Each row comes from the steps of one path. Every step used is in the known rows, and no mark comes twice. Write the path behind each row, first mark first.
Known rows
p, b, k, z: [ 0.01 -0.03 -0.03  0.18  0.07 -0.16 -0.01  0.15  0.15 -0.07 -0.06 -0.25
  0.38  0.05 -0.02  0.17  0.02 -0.02  0.03 -0.18  0.15 -0.15 -0.10  0.19
 -0.03  0.09 -0.14 -0.03  0.04]
p, a: [ 0.10  0.05  0.02  0.13  0.07 -0.07 -0.01  0.06  0.02  0.05  0.03  0.01
  0.16  0.03 -0.05  0.00  0.02 -0.01  0.02  0.00 -0.10 -0.02 -0.11 -0.08
 -0.03 -0.02  0.06  0.02 -0.03]
u, h: [ 0.03  0.04  0.00  0.16  0.01  0.08 -0.04  0.10  0.04 -0.15 -0.06 -0.01
  0.10  0.02 -0.07 -0.04  0.01  0.02 -0.01  0.01  0.10 -0.11 -0.07  0.02
 -0.01 -0.03 -0.03 -0.03 -0.01]
k, b, p, u: [ 0.05 -0.09 -0.13  0.11  0.07 -0.13 -0.12  0.17  0.06 -0.26  0.28 -0.19
  0.18  0.01 -0.04  0.24 -0.03  0.05 -0.10 -0.18  0.15 -0.03  0.00 -0.11
  0.00  0.12 -0.05 -0.01 -0.04]
y, p, u, h, w: [ 0.26  0.03 -0.04  0.52  0.06  0.11 -0.11  0.16  0.09 -0.45 -0.06 -0.24
  0.01 -0.03 -0.01 -0.08 -0.02  0.00 -0.17 -0.04  0.23 -0.16  0.00  0.06
 -0.08 -0.05 -0.10 -0.02  0.02]
h, u: [ 0.03 -0.03 -0.03  0.14 -0.04 -0.03 -0.11  0.14  0.00 -0.04  0.02 -0.12
  0.09 -0.01  0.01  0.00 -0.03 -0.04 -0.06 -0.02  0.01 -0.06 -0.07 -0.03
 -0.03 -0.07  0.11  0.01  0.00]
z, k, c, p: [ 0.09 -0.06  0.05 -0.12  0.02  0.31  0.11 -0.03  0.12  0.14 -0.04  0.06
  0.35  0.00  0.08 -0.01  0.05 -0.08 -0.06 -0.21 -0.03 -0.06  0.18 -0.29
 -0.06  0.04 -0.04 -0.04  0.03]
u, h, w: [ 0.05  0.03  0.03  0.26 -0.04  0.12 -0.06  0.16  0.08 -0.33 -0.18 -0.08
  0.08 -0.03 -0.04 -0.10 -0.03 -0.04 -0.18  0.00  0.05 -0.12 -0.09  0.22
  0.02 -0.08  0.04 -0.02 -0.05]
a, p, b: [ 0.08 -0.04  0.00  0.24  0.01 -0.10 -0.06  0.01  0.00 -0.09  0.12 -0.07
  0.35 -0.01  0.05  0.08  0.04 -0.04 -0.28 -0.07  0.25 -0.02  0.06  0.15
 -0.01  0.04  0.04 -0.05  0.02]
c, k, b, p, r: [-0.13  0.03 -0.05  0.18  0.05 -0.02 -0.13 -0.01  0.02  0.05  0.20 -0.11
  0.52 -0.03  0.11  0.16 -0.02 -0.01 -0.09 -0.25  0.14  0.03  0.07  0.04
 -0.01  0.15 -0.16 -0.04 -0.04]
r, p: [ 0.03 -0.11 -0.10  0.07 -0.04  0.13 -0.02 -0.04 -0.02 -0.06  0.15  0.02
  0.04  0.00  0.05  0.04  0.07  0.00 -0.06 -0.01  0.08  0.04  0.03 -0.01
 -0.03  0.08 -0.01 -0.02 -0.05]
a, p: [ 0.08 -0.10  0.00  0.06 -0.03  0.00 -0.07 -0.02  0.00 -0.11  0.08  0.06
  0.19 -0.01  0.02  0.04  0.07 -0.03 -0.21  0.00  0.09  0.08  0.09  0.06
 -0.02  0.06  0.06 -0.04 -0.03]
y, p, r, k, z: [ 0.12  0.01 -0.03  0.16  0.18  0.12  0.02 -0.05  0.02  0.05  0.03 -0.18
  0.51  0.01  0.18  0.05  0.13 -0.02  0.22 -0.15  0.16  0.11  0.02  0.17
 -0.17 -0.02 -0.18 -0.02  0.03]
a, p, r, k, b: [-0.08 -0.07 -0.01  0.20  0.08 -0.08 -0.01  0.01  0.00  0.06  0.23 -0.08
  0.54  0.00  0.15  0.20  0.04 -0.03 -0.07 -0.13  0.19  0.12  0.06 -0.01
 -0.05  0.06  0.06 -0.06 -0.07]
y, p, a: [ 0.11  0.05 -0.01  0.24  0.12 -0.04 -0.06 -0.01  0.00 -0.07  0.09 -0.05
  0.29  0.01  0.01 -0.02  0.07  0.00  0.05 -0.01 -0.02 -0.01 -0.03  0.03
 -0.10  0.03 -0.07  0.02  0.00]
c, k, z: [ 0.14 -0.02  0.02  0.08 -0.04  0.14 -0.07 -0.12  0.11  0.12 -0.16 -0.11
  0.21  0.01  0.00  0.02  0.04  0.01  0.05 -0.10  0.05  0.12  0.12  0.14
 -0.07  0.01 -0.15 -0.02  0.05]
w, h: [-0.01  0.00 -0.02  0.03 -0.03 -0.03 -0.07 -0.09  0.10 -0.13 -0.09 -0.05
  0.10  0.02 -0.09 -0.02 -0.03  0.05 -0.05  0.06  0.08 -0.11  0.01  0.08
 -0.05  0.10 -0.02 -0.01  0.00]
z, k, b, p: [-0.21 -0.09 -0.05 -0.08 -0.01 -0.04 -0.07  0.03  0.06 -0.23  0.19 -0.06
  0.41  0.00  0.00  0.25 -0.01  0.02 -0.16 -0.24 -0.03 -0.05  0.11  0.02
 -0.01  0.17 -0.11 -0.03 -0.08]
a, p, r: [ 0.11 -0.02 -0.02  0.16  0.06  0.02 -0.02  0.02 -0.07 -0.02  0.14  0.06
  0.29 -0.02  0.12  0.02  0.05 -0.08 -0.21 -0.08  0.19  0.03  0.03  0.01
 -0.02  0.04  0.05 -0.05 -0.04]
b, p, u: [ 0.18 -0.08 -0.10  0.10  0.05 -0.03 -0.11  0.11  0.01 -0.19  0.18 -0.08
  0.02  0.01 -0.02  0.10  0.03  0.01 -0.12 -0.13  0.10 -0.04 -0.03 -0.17
 -0.04  0.08 -0.11  0.00 -0.01]
a, p, u, h: [ 0.31 -0.06 -0.05  0.38  0.03  0.06 -0.11  0.15  0.04 -0.28  0.07 -0.04
  0.12  0.04 -0.08  0.05  0.04  0.01 -0.24 -0.04  0.32 -0.09  0.03 -0.16
 -0.05  0.02  0.01 -0.06 -0.01]
a, p, u: [ 0.28 -0.10 -0.04  0.23  0.02 -0.03 -0.08  0.05  0.01 -0.12  0.13 -0.04
  0.00  0.02 -0.01  0.08  0.04  0.00 -0.23 -0.04  0.21  0.02  0.10 -0.19
 -0.04  0.05  0.04 -0.04  0.01]
a, p, b, k: [-0.05 -0.09  0.01  0.32  0.02 -0.20 -0.08  0.11  0.06 -0.08  0.10 -0.08
  0.40  0.02  0.01  0.18  0.04 -0.05 -0.27 -0.13  0.19 -0.16  0.01  0.11
 -0.03  0.17 -0.07 -0.07  0.00]
c, p, u: [ 0.35 -0.06 -0.04  0.25  0.08  0.19  0.00  0.07  0.10  0.12  0.05 -0.03
 -0.14  0.01  0.04  0.08  0.00  0.00 -0.14  0.00  0.18 -0.10  0.05 -0.20
 -0.03 -0.02  0.06 -0.01  0.06]
z, k: [-0.08 -0.01  0.03 -0.04 -0.04  0.08  0.03 -0.07  0.00  0.01 -0.04  0.03
  0.05  0.02  0.02  0.05 -0.01  0.00 -0.09 -0.12 -0.06 -0.08  0.12 -0.11
 -0.05  0.04 -0.05 -0.01 -0.01]
z, k, b, p, u: [-0.01 -0.09 -0.10  0.08  0.03 -0.06 -0.10  0.10  0.07 -0.25  0.24 -0.15
  0.22  0.03 -0.03  0.29 -0.04  0.04 -0.18 -0.29  0.09 -0.12  0.11 -0.24
 -0.05  0.15 -0.12 -0.03 -0.05]
b, p, r: [ 0.02  0.02 -0.07  0.03  0.10  0.02 -0.05  0.07 -0.07 -0.08  0.19  0.02
  0.30 -0.02  0.10  0.04  0.04 -0.07 -0.11 -0.15  0.09 -0.03 -0.09  0.04
  0.00  0.07 -0.07 -0.02 -0.06]
y, p: [ 0.03  0.00 -0.02  0.10  0.06  0.03 -0.04 -0.08 -0.01 -0.12  0.06 -0.05
  0.14 -0.03  0.05 -0.01  0.05  0.02  0.04  0.00  0.05  0.01  0.08  0.10
 -0.07  0.05 -0.12  0.00  0.03]

Write each row's path
[ 0.09 -0.02 -0.08  0.41  0.01  0.03 -0.23  0.11  0.14 -0.20  0.15 -0.21
  0.34  0.02 -0.09  0.19 -0.03  0.08 -0.10 -0.21  0.25 -0.09  0.06 -0.13
 -0.05  0.13 -0.21 -0.05 -0.01] -> c, k, b, p, u, h
[ 0.14  0.00  0.02  0.07  0.09  0.15  0.11  0.08  0.12  0.14  0.03 -0.10
  0.46 -0.03  0.11 -0.01  0.02 -0.09 -0.02 -0.17  0.21 -0.08  0.02 -0.10
 -0.01 -0.02  0.02 -0.03  0.09] -> k, c, p, b
[-0.15 -0.06 -0.03  0.09 -0.05 -0.02 -0.17 -0.07  0.09 -0.04  0.14 -0.11
  0.41 -0.02 -0.01  0.20 -0.01  0.04 -0.08 -0.17  0.03  0.08  0.12  0.09
 -0.01  0.17 -0.17 -0.02 -0.04] -> c, k, b, p
[ 0.21  0.00 -0.07  0.27  0.10  0.01 -0.05  0.01  0.00 -0.14  0.12 -0.14
 -0.04  0.01  0.04  0.03  0.02  0.04  0.01 -0.05  0.18 -0.05  0.10 -0.14
 -0.11  0.04 -0.14  0.01  0.07] -> y, p, u
[ 0.17 -0.10  0.00  0.27  0.10  0.07 -0.01  0.14  0.24  0.07 -0.09 -0.18
  0.42  0.03  0.03  0.21  0.06 -0.06 -0.09 -0.15  0.20 -0.21 -0.04  0.23
 -0.03  0.07 -0.07 -0.04  0.06] -> c, p, b, k, z
[-0.04 -0.02 -0.01  0.23  0.03 -0.11 -0.19  0.00  0.10  0.02  0.18 -0.10
  0.57  0.01 -0.05  0.19  0.01  0.01 -0.09 -0.16 -0.06  0.06  0.01  0.03
 -0.04  0.14 -0.12 -0.01 -0.06] -> c, k, b, p, a
[ 0.15 -0.01  0.05  0.20  0.13  0.26  0.09 -0.02  0.04  0.37  0.04  0.04
  0.22  0.00  0.21  0.07  0.07 -0.06 -0.01 -0.05  0.11 -0.04  0.00 -0.08
 -0.07 -0.04  0.03 -0.03  0.00] -> c, p, r, k
[ 0.33 -0.03  0.03  0.32  0.02  0.41  0.06  0.22  0.22 -0.20 -0.17 -0.13
  0.22  0.00  0.01 -0.07 -0.03 -0.11 -0.27 -0.25  0.14 -0.24  0.09 -0.36
 -0.07 -0.06 -0.02 -0.06  0.01] -> z, k, c, p, u, h, w
[ 0.16 -0.06  0.05  0.12  0.14  0.05  0.06  0.17  0.19  0.20  0.00  0.01
  0.50  0.05 -0.02  0.05  0.09 -0.13  0.07 -0.15 -0.11 -0.11 -0.10 -0.33
 -0.06  0.11 -0.04 -0.02  0.00] -> b, k, c, p, a
[-0.19  0.00 -0.06  0.01  0.07 -0.03 -0.03  0.07 -0.01 -0.14  0.24 -0.06
  0.51 -0.01  0.10  0.22 -0.03 -0.03 -0.17 -0.31  0.06 -0.09  0.06 -0.01
 -0.01  0.15 -0.09 -0.04 -0.10] -> z, k, b, p, r
[ 0.01 -0.09 -0.03  0.00  0.04 -0.05 -0.03  0.12  0.13 -0.06 -0.11 -0.11
  0.24  0.05 -0.06  0.13  0.06 -0.02  0.09 -0.12 -0.02 -0.06 -0.06  0.13
 -0.03  0.11 -0.13 -0.02 -0.01] -> b, k, z
[-0.14  0.00  0.03  0.15 -0.05 -0.04 -0.07 -0.09  0.09  0.13  0.02 -0.13
  0.22 -0.01  0.00  0.13 -0.07  0.05  0.02 -0.09  0.05  0.07  0.16 -0.01
 -0.01  0.08 -0.08 -0.02  0.02] -> c, k, b
[ 0.00 -0.03 -0.05  0.16 -0.07 -0.06 -0.17  0.07  0.09 -0.17 -0.07 -0.18
  0.17  0.01 -0.08 -0.04 -0.06  0.01 -0.10  0.04  0.10 -0.17 -0.06  0.04
 -0.07  0.02  0.09  0.00  0.00] -> w, h, u
[-0.11 -0.10 -0.08  0.17  0.03 -0.05  0.06  0.11  0.08 -0.03  0.18 -0.17
  0.52  0.03  0.07  0.09  0.06 -0.09  0.06 -0.28  0.17 -0.10 -0.05 -0.20
 -0.05  0.20 -0.18 -0.07  0.00] -> r, p, b, k, c
[ 0.25 -0.11 -0.02  0.16  0.12  0.10  0.06  0.20  0.18  0.13  0.03 -0.10
  0.18  0.03  0.01  0.09  0.03 -0.09  0.04 -0.21  0.11 -0.15  0.01 -0.50
 -0.06  0.12 -0.10 -0.04  0.06] -> b, k, c, p, u
[ 0.05 -0.11  0.03 -0.01  0.07  0.14  0.08  0.13  0.17  0.14 -0.04  0.00
  0.34  0.01  0.03  0.04  0.07 -0.12  0.07 -0.14 -0.03 -0.10  0.00 -0.23
 -0.03  0.13 -0.09 -0.04  0.03] -> b, k, c, p
[-0.03 -0.04 -0.06  0.08  0.09 -0.19 -0.12  0.15  0.07 -0.20  0.24 -0.07
  0.53  0.02 -0.06  0.21  0.02  0.01 -0.06 -0.12 -0.07  0.01 -0.12  0.06
  0.00  0.11  0.01  0.01 -0.10] -> k, b, p, a
[-0.15 -0.09 -0.08 -0.07  0.02 -0.12 -0.12  0.09  0.05 -0.25  0.21 -0.09
  0.38 -0.02 -0.01  0.20  0.00  0.02 -0.07 -0.12  0.03  0.04 -0.01  0.15
  0.03  0.13 -0.04 -0.01 -0.06] -> k, b, p
[ 0.08 -0.13 -0.03  0.24  0.05 -0.16 -0.09  0.13  0.14 -0.16  0.01 -0.18
  0.57  0.04 -0.01  0.21  0.09 -0.05 -0.19 -0.17  0.24 -0.08  0.00  0.26
 -0.04  0.14 -0.08 -0.07  0.00] -> a, p, b, k, z
[-0.17 -0.12 -0.03 -0.03  0.03 -0.10 -0.09  0.02  0.07 -0.11  0.22 -0.12
  0.44  0.01  0.03  0.26  0.05  0.04  0.04 -0.13 -0.03  0.10  0.00  0.08
 -0.05  0.11 -0.08 -0.02 -0.07] -> r, k, b, p
[ 0.04  0.08 -0.04  0.19  0.14  0.04  0.01 -0.03 -0.07 -0.02  0.11 -0.05
  0.24 -0.04  0.17 -0.04  0.03 -0.03  0.05 -0.08  0.17 -0.04  0.02  0.07
 -0.07  0.02 -0.12 -0.01  0.02] -> y, p, r
[ 0.11 -0.07 -0.06 -0.01  0.13  0.09 -0.04  0.05  0.03  0.00  0.10 -0.11
  0.56  0.02  0.12  0.12  0.14 -0.05  0.07 -0.24  0.06  0.10 -0.09  0.12
 -0.10  0.02 -0.15 -0.03 -0.06] -> b, p, r, k, z
[ 0.08 -0.02  0.01  0.09  0.15  0.16  0.13  0.18  0.11  0.24  0.03  0.01
  0.45  0.00  0.13  0.03  0.05 -0.16  0.06 -0.23  0.10 -0.14 -0.05 -0.30
 -0.03  0.12 -0.08 -0.05  0.01] -> b, k, c, p, r
[-0.13  0.01  0.01  0.09  0.07 -0.17  0.08  0.15  0.09  0.02  0.03 -0.20
  0.47  0.02  0.02  0.05 -0.01 -0.10  0.12 -0.28  0.09 -0.14 -0.08 -0.18
 -0.03  0.12 -0.16 -0.05  0.04] -> p, b, k, c
[-0.15  0.04  0.00  0.14  0.10 -0.06  0.07  0.04  0.01  0.17  0.16 -0.15
  0.35  0.01  0.13  0.17 -0.04  0.00  0.15 -0.15  0.10  0.05 -0.03 -0.06
 -0.04  0.01  0.01 -0.03 -0.04] -> p, r, k, b
[-0.03 -0.02 -0.03  0.07  0.10  0.03 -0.03  0.00 -0.05  0.08  0.19 -0.01
  0.37  0.00  0.15  0.09  0.09 -0.06  0.00 -0.19  0.02  0.03 -0.07 -0.03
 -0.08  0.06 -0.13 -0.03 -0.06] -> b, p, r, k
[ 0.06 -0.06 -0.07  0.25  0.00 -0.06 -0.19  0.00  0.10 -0.06  0.22 -0.20
  0.22  0.00 -0.02  0.23 -0.04  0.06 -0.10 -0.22  0.15  0.02  0.13 -0.14
 -0.04  0.16 -0.18 -0.03  0.01] -> c, k, b, p, u
[ 0.17  0.03  0.00  0.00  0.14  0.28  0.15  0.10  0.05  0.23  0.06  0.03
  0.38 -0.04  0.17 -0.07  0.04 -0.14  0.04 -0.17  0.15 -0.02  0.01 -0.25
 -0.01 -0.03  0.03 -0.03  0.03] -> k, c, p, r
[ 0.12  0.03  0.04 -0.02  0.10  0.35  0.18  0.03  0.05  0.25  0.02  0.06
  0.44 -0.01  0.19 -0.04  0.03 -0.15 -0.06 -0.30  0.09 -0.10  0.13 -0.36
 -0.05  0.02 -0.04 -0.05  0.02] -> z, k, c, p, r
[ 0.02 -0.13 -0.08  0.14  0.08 -0.11 -0.10  0.09  0.09 -0.11  0.28 -0.23
  0.27  0.04  0.00  0.29  0.01  0.07  0.02 -0.20  0.08  0.04  0.01 -0.17
 -0.08  0.10 -0.10 -0.02 -0.04] -> r, k, b, p, u
